What can hang from each mark
j_98: j_149 j_472
j_51: j_584
j_722: j_290
j_244: j_182 j_584
j_584: j_51 j_244 j_259 j_472
j_259: j_584
j_182: j_244
j_472: j_98 j_584
j_149: j_98 j_584
j_290: j_182 j_722
j_843: j_290

Each row was made from one small tree. Brackets hold a mark, then the marks that hang from it, in the order of their numbers. Every link used is in the known rows. Write each row's tree.
Known rows
[j_259 [j_584 j_51 j_244 j_472]]: [-1.53 -0.50  0.67 -1.33 -2.06  2.71  0.62  0.00  3.22  0.26  1.30 -1.90
 -0.64  3.18  1.66 -3.28 -0.09 -2.42  1.62  3.02  0.42 -0.89 -0.57  1.25]
[j_244 [j_584 j_51 j_259 j_472]]: [-0.81  0.86  1.34 -2.38 -1.07  2.42  0.85 -0.12  3.66  0.73 -0.31 -1.87
 -0.16  2.15  2.41 -3.06 -0.63 -1.75  2.88  1.51  2.26  0.40 -0.77  0.68]
[j_149 [j_584 [j_244 j_182] j_259 [j_472 j_98]]]: [-1.28  0.59  0.57 -3.23 -1.59  2.93  2.02 -1.27  0.95  1.93 -1.23 -2.45
  0.46  1.39  3.28 -2.48  0.16 -2.44  2.88  1.81  1.31 -0.22  0.61  0.82]
[j_290 [j_182 [j_244 j_584]] j_722]: [-1.58 -0.35  2.06 -1.72 -0.03  3.01  0.74  0.54  1.95  4.33  0.45 -1.45
 -2.49  2.41  2.86 -1.87  0.33 -0.64  0.11 -2.07  1.33 -2.05 -1.19  0.85]
[j_472 [j_584 j_51 [j_244 j_182] j_259]]: [-0.85  0.24  0.16 -0.55 -1.58  2.86  0.68 -0.59  2.48  2.04 -0.25 -1.72
 -0.01  1.80  1.56 -1.83 -0.25 -1.26  2.22  1.48  0.86 -0.87  0.22  0.27]
[j_843 [j_290 [j_182 [j_244 [j_584 j_259]]] j_722]]: [-0.80 -0.39  2.11 -1.39  0.52  3.18  1.43 -0.05  2.72  3.34  0.04 -0.76
 -0.84  2.58  3.52 -2.62  0.25 -0.61  0.67 -1.27  1.71 -2.16 -0.26  0.00]
[j_51 j_584]: [ 0.01 -0.63  1.07 -2.17  0.22  3.38  1.61  1.41  1.78  2.31 -0.22 -1.27
 -1.32  1.20  1.33 -2.10 -1.89  1.04  1.17 -0.50  1.20 -1.22 -0.85  1.43]
[j_182 [j_244 [j_584 j_51 j_472]]]: [-1.73 -0.06  1.08 -1.12 -0.54  2.87  3.04  0.65  3.39  2.17  1.34 -2.51
 -1.23  2.60  2.26 -2.39  0.25 -1.55  1.31  0.78  2.25 -0.81 -0.86  0.81]
[j_584 j_51 [j_244 j_182] j_259 [j_472 j_98]]: [-1.65  1.42  0.93 -1.37 -2.63  2.09  0.92 -1.49  4.51  2.08 -0.08 -2.65
 -0.19  2.14  3.93 -2.41 -1.05 -3.03  4.03  2.95  1.69 -0.92  0.18  1.16]
[j_182 [j_244 [j_584 j_51 j_259]]]: [-1.64 -0.01  1.08 -0.98 -0.32  2.71  2.28 -0.13  3.22  1.85  0.99 -1.93
 -0.53  2.37  2.37 -2.53  0.37 -1.66  1.54  0.74  2.23 -0.29 -0.37  0.29]
[j_584 j_51 j_244]: [-0.87 -0.45  1.47 -0.19 -1.60  2.42  0.76 -0.81  3.26  0.64  0.33 -1.69
 -0.84  2.88  2.30 -2.70 -0.77 -1.44  1.47  1.78  1.08 -0.75  0.33  1.26]
[j_472 [j_98 j_149] [j_584 j_51 [j_244 j_182] j_259]]: [-0.94 -0.51 -1.08 -1.18 -0.93  3.93  0.12 -0.38  0.97  2.77  0.54 -0.65
  0.77  0.71  1.16 -2.60  0.45 -2.04  2.17  2.95  1.50 -0.93  0.87 -0.62]
[j_98 [j_149 [j_584 j_51]]]: [-0.49 -0.63  1.09 -2.63 -0.05  4.63  0.77  0.04 -0.05  0.20 -0.29 -0.97
 -0.64  2.45  1.51 -3.64  0.59 -1.69  0.37  2.31  1.66  0.01  0.14  0.93]
[j_98 [j_149 [j_584 j_244]] j_472]: [-0.89  0.25  0.76 -3.36 -0.06  3.88  1.24  0.36  1.41 -0.36 -0.41 -0.56
 -0.45  2.71  3.01 -4.18  2.40 -1.81 -0.65  2.44  1.29 -0.64 -0.16  0.35]
[j_290 [j_182 [j_244 [j_584 [j_472 [j_98 j_149]]]]] j_722]: [-1.64 -0.10  1.51 -2.58 -0.04  3.38  0.64  0.83  1.82  4.65  0.85 -1.10
 -2.19  2.32  2.98 -2.34  0.75 -1.50  0.33 -0.86  1.68 -2.02 -1.16  0.57]
[j_584 j_244]: [-0.33 -0.62  1.15 -1.16 -1.02  1.96  1.55  0.16  2.09  1.31 -0.35 -0.94
 -0.90  2.09  2.13 -2.49 -0.28 -1.01  1.03  1.03  0.68 -0.59 -0.08  1.23]
[j_843 [j_290 [j_182 [j_244 [j_584 j_51 j_472]]] j_722]]: [-1.16 -0.39  2.25 -0.98  0.04  3.55  1.67  0.07  3.43  3.25  0.68 -1.61
 -1.42  3.15  3.54 -2.61 -0.08 -0.74  0.69 -0.87  1.91 -2.64 -0.45  0.46]
[j_51 [j_584 j_472]]: [ 0.01  0.36  1.14 -2.78 -0.35  2.98  2.00  1.67  2.76  2.38 -0.27 -1.73
 -1.51  1.78  1.81 -2.05 -1.99  0.46  1.63 -0.01  1.19 -1.27 -1.28  1.72]
[j_259 [j_584 j_472]]: [-0.29 -0.69  0.10 -2.16 -0.91  2.76  1.51  1.85  1.31  1.17  0.39 -1.19
 -1.29  1.75  0.91 -2.94 -0.52 -1.50  0.95  1.95  0.24 -1.01 -1.45  1.23]
[j_722 [j_290 [j_182 [j_244 [j_584 j_259 j_472]]]]]: [-1.42 -0.32  1.82 -2.68  0.16  2.02  2.14  1.13  2.58  3.05  1.37 -2.38
 -1.18  2.37  2.84 -2.05 -0.44 -1.50  0.80 -0.44  1.29 -1.16 -0.90  1.02]
[j_722 j_290]: [ 0.36 -1.24  0.89 -2.00  0.27  2.08  2.29  2.35  1.01  1.83  0.36 -1.42
 -1.50  0.66  1.23 -2.09 -1.49 -0.97 -0.08  0.14  0.22 -0.95 -0.95  0.83]
[j_722 [j_290 [j_182 j_244]]]: [-0.92 -1.33  1.65 -1.55  0.53  2.39  2.36  1.64  1.41  3.31  1.44 -2.11
 -1.99  2.06  2.23 -1.72 -1.01 -0.74 -0.34 -0.82  0.73 -1.99 -0.72  1.34]
[j_149 j_98 j_584]: [-0.61 -1.70  1.33 -3.42 -0.31  5.18  2.26 -0.96 -2.57  0.99 -1.77 -2.00
 -0.44  0.48  1.76 -2.65  0.00 -1.78  0.83  0.49  1.54 -0.06  1.34 -0.08]
[j_259 [j_584 j_51 [j_244 j_182] [j_472 j_98]]]: [-2.27 -1.04  0.05 -1.12 -2.03  3.47  0.95 -0.18  2.45  1.65  1.59 -2.43
 -0.64  1.65  1.87 -2.97 -0.30 -2.40  2.47  3.06  0.95 -1.56 -0.43  1.21]

Write each row's tree
[-1.93 -0.44  1.79 -0.15 -1.82  3.09  1.10 -1.15  3.41  1.39  0.31 -2.60
 -1.33  2.32  2.90 -2.37 -0.60 -1.33  2.26  1.54  1.52 -1.17 -0.03  1.89] : [j_584 j_51 [j_244 j_182]]
[-1.21  1.97  1.70 -2.52 -2.30  1.36  1.66 -0.66  4.48  1.73 -1.10 -2.13
 -0.74  2.73  4.13 -2.21 -0.15 -2.53  3.33  1.91  1.10 -0.32 -0.74  1.82] : [j_584 [j_244 j_182] j_259 j_472]
[-1.69  1.08  1.65 -3.46 -1.43  3.91  0.64 -1.35  2.26  0.17 -0.49 -1.82
 -0.04  3.51  3.27 -3.62  1.34 -3.10  2.12  3.25  1.81  0.40  0.21  1.31] : [j_98 [j_149 [j_584 j_51 [j_244 j_182] j_259 j_472]]]
[-0.37 -1.17 -0.68 -2.58 -0.49  3.47  1.18  2.00  0.34  1.60  0.90 -0.51
 -0.79  1.07  0.65 -3.44 -0.08 -2.02  0.91  2.92  0.64 -1.04 -1.07  0.65] : [j_259 [j_584 [j_472 [j_98 j_149]]]]
[-2.30 -1.23  1.59 -1.19 -0.46  4.26  1.46 -0.13  2.07  1.95  0.30 -2.75
 -1.25  0.46  2.05 -2.57 -0.41 -0.35  2.67  0.28  2.87 -0.68 -0.97  1.50] : [j_244 j_182 [j_584 j_51]]
[-2.41 -1.48  0.86 -0.64 -1.66  3.65  0.52 -0.55  2.37  0.79  1.41 -2.14
 -0.83  2.12  1.64 -3.04  0.15 -1.74  1.81  2.36  0.79 -1.18 -0.40  1.41] : [j_259 [j_584 j_51 [j_244 j_182]]]
[-1.59  1.05  1.03 -3.60 -1.08  3.18  1.11 -0.21  3.67  2.73  0.07 -1.62
 -0.05  1.79  3.27 -2.56 -0.49 -1.24  3.32  1.64  1.79 -0.79 -0.34  1.29] : [j_51 [j_584 [j_244 j_182] j_259 [j_472 [j_98 j_149]]]]
[-1.67  0.61  1.65 -1.82 -0.73  2.75  0.27 -0.13  2.99  4.43  0.64 -1.80
 -1.84  2.54  3.43 -2.00 -0.22 -1.75  1.26 -0.91  1.62 -2.06 -0.80  0.42] : [j_290 [j_182 [j_244 [j_584 j_51 j_259 [j_472 j_98]]]] j_722]
[-1.49 -1.03  1.76 -2.37  0.36  2.41  2.51  1.54  2.08  3.26  1.70 -2.53
 -1.61  2.17  2.45 -1.97 -0.52 -1.03  0.33 -0.74  1.32 -1.56 -1.01  1.25] : [j_722 [j_290 [j_182 [j_244 [j_584 j_472]]]]]
[-1.55  0.29  2.12 -2.12 -0.40  2.74  0.97  0.72  2.61  4.39  0.39 -1.75
 -2.62  2.81  3.18 -1.82  0.25 -1.01  0.41 -1.76  1.33 -2.08 -1.45  1.06] : [j_290 [j_182 [j_244 [j_584 j_472]]] j_722]
[-2.79 -0.71  1.84 -2.73 -1.50  5.56  1.76 -2.61  0.56  0.12 -0.78 -3.40
 -0.40  1.56  3.85 -3.14  1.27 -2.59  1.38  1.58  2.03 -1.05  1.56  0.00] : [j_149 [j_98 j_472] [j_584 j_51 [j_244 j_182]]]
[-0.95 -0.17  0.59 -2.53 -0.90  4.01  1.83 -0.24  0.92  1.67 -1.24 -1.51
 -0.68  0.47  2.76 -2.33  0.79 -1.81  1.07  0.95  1.26 -1.32  0.42 -0.73] : [j_149 [j_98 [j_472 [j_584 [j_244 j_182] j_259]]]]
[-1.45 -0.96  1.77 -2.26  0.55  2.30  1.90  0.93  1.97  3.00  1.41 -2.05
 -1.03  1.98  2.54 -2.09 -0.40 -1.12  0.50 -0.76  1.29 -1.13 -0.61  0.83] : [j_722 [j_290 [j_182 [j_244 [j_584 j_259]]]]]
[-1.73 -0.87  1.01 -0.61 -0.08  3.18  2.75  0.41  2.60  2.11  1.39 -2.10
 -1.10  2.11  1.87 -2.44  0.29 -1.10  0.93  0.39  2.23 -0.76 -0.54  0.55] : [j_182 [j_244 [j_584 j_51]]]
[-1.21 -0.80  0.13 -2.38 -0.50  4.32  0.77 -0.85 -0.03  1.77 -0.08 -1.09
  0.32  0.86  2.23 -3.31  0.39 -2.25  1.89  2.71  1.93 -0.39  0.88  0.30] : [j_472 [j_98 [j_149 [j_584 j_51 [j_244 j_182] j_259]]]]
[ 0.29 -0.03 -0.58 -1.10 -0.42  2.41  1.80  1.76  2.11  1.56 -0.35 -0.68
 -0.94  1.38  1.62 -2.44  0.53 -0.23 -0.47  0.82  0.32 -1.96 -0.72 -0.21] : [j_98 [j_472 [j_584 j_244]]]
[-1.03  0.28  1.38 -3.31 -0.92  4.84  1.21 -1.93  0.29 -0.45 -1.68 -2.31
  0.06  1.53  3.39 -3.34  0.42 -2.79  1.17  1.71  1.78 -0.37  1.43 -0.83] : [j_149 [j_98 j_472] [j_584 j_51 j_259]]
[-0.53  1.18  0.81 -3.21 -0.13  4.02  0.49  0.09  2.02 -0.76 -0.66 -0.74
 -0.36  2.86  3.13 -4.27  1.49 -2.18  0.00  2.87  1.60 -0.46 -0.21  0.09] : [j_98 [j_149 [j_584 j_51 j_259]] j_472]
[-2.35 -0.85  1.62 -3.48 -1.03  5.19  2.42 -1.86 -0.33  0.66 -1.35 -2.80
 -0.42  0.93  3.72 -2.96  1.67 -2.23  1.01  0.92  1.74 -0.93  1.25 -0.02] : [j_149 [j_98 j_472] [j_584 [j_244 j_182]]]
[-1.55  0.36  0.43 -1.40 -0.63  2.54  2.63  0.22  3.30  2.54  1.16 -2.12
 -0.37  1.99  2.53 -2.46  0.04 -2.18  2.06  1.30  2.34 -0.59 -0.39  0.10] : [j_182 [j_244 [j_584 j_51 j_259 [j_472 j_98]]]]
[-0.81  0.07  1.99 -1.20 -0.32  2.61  0.89  0.86  1.93  4.46  0.11 -1.31
 -3.13  2.76  3.01 -1.50 -0.40 -0.74 -0.36 -1.76  0.60 -2.61 -1.16  1.25] : [j_290 [j_182 j_244] j_722]
[-1.36  0.63  1.58 -1.90 -1.94  2.11  2.37  0.18  3.50  2.17 -0.47 -2.45
 -1.62  2.30  3.32 -2.08 -0.27 -1.62  2.39  1.37  1.13 -1.08 -0.96  2.25] : [j_584 [j_244 j_182] j_472]
[-1.70 -0.22  1.97 -2.19 -0.14  2.26  1.75  0.62  3.19  2.70  1.73 -2.74
 -1.15  2.77  2.92 -2.15 -0.69 -1.72  1.02 -0.08  1.48 -1.25 -0.69  1.03] : [j_722 [j_290 [j_182 [j_244 [j_584 j_51 j_259 j_472]]]]]
[-1.70  0.59  2.02 -3.77 -2.33  4.10  1.18 -3.21  1.12 -0.18 -1.43 -2.94
  0.72  2.83  3.59 -3.04  0.43 -3.98  2.74  2.47  1.64  0.60  2.03 -0.08] : [j_149 j_98 [j_584 j_51 j_244 j_259 j_472]]
[-0.20 -0.81 -1.47 -1.04 -0.79  2.81  1.39  0.31  0.15  3.82 -0.39 -0.82
  0.58 -0.54  0.99 -1.63 -0.38 -0.99  2.19  1.24  0.80 -1.29  0.55 -0.61] : [j_472 j_98 [j_584 [j_244 j_182] j_259]]
[-1.70 -0.27  1.45 -2.42 -0.28  3.29  1.52 -0.05  1.96  2.14 -0.79 -1.90
 -0.61  0.20  2.51 -2.51  0.05 -0.70  3.06  0.10  2.52  0.06 -1.10  1.11] : [j_244 j_182 [j_584 j_259]]
[-1.93 -0.02  1.65 -2.10 -0.34  3.63  0.21  0.35  2.40  4.32  1.19 -1.51
 -2.16  2.73  3.08 -2.43  0.51 -1.72  0.57 -0.49  1.90 -2.12 -0.92  0.59] : [j_290 [j_182 [j_244 [j_584 j_51 [j_472 [j_98 j_149]]]]] j_722]
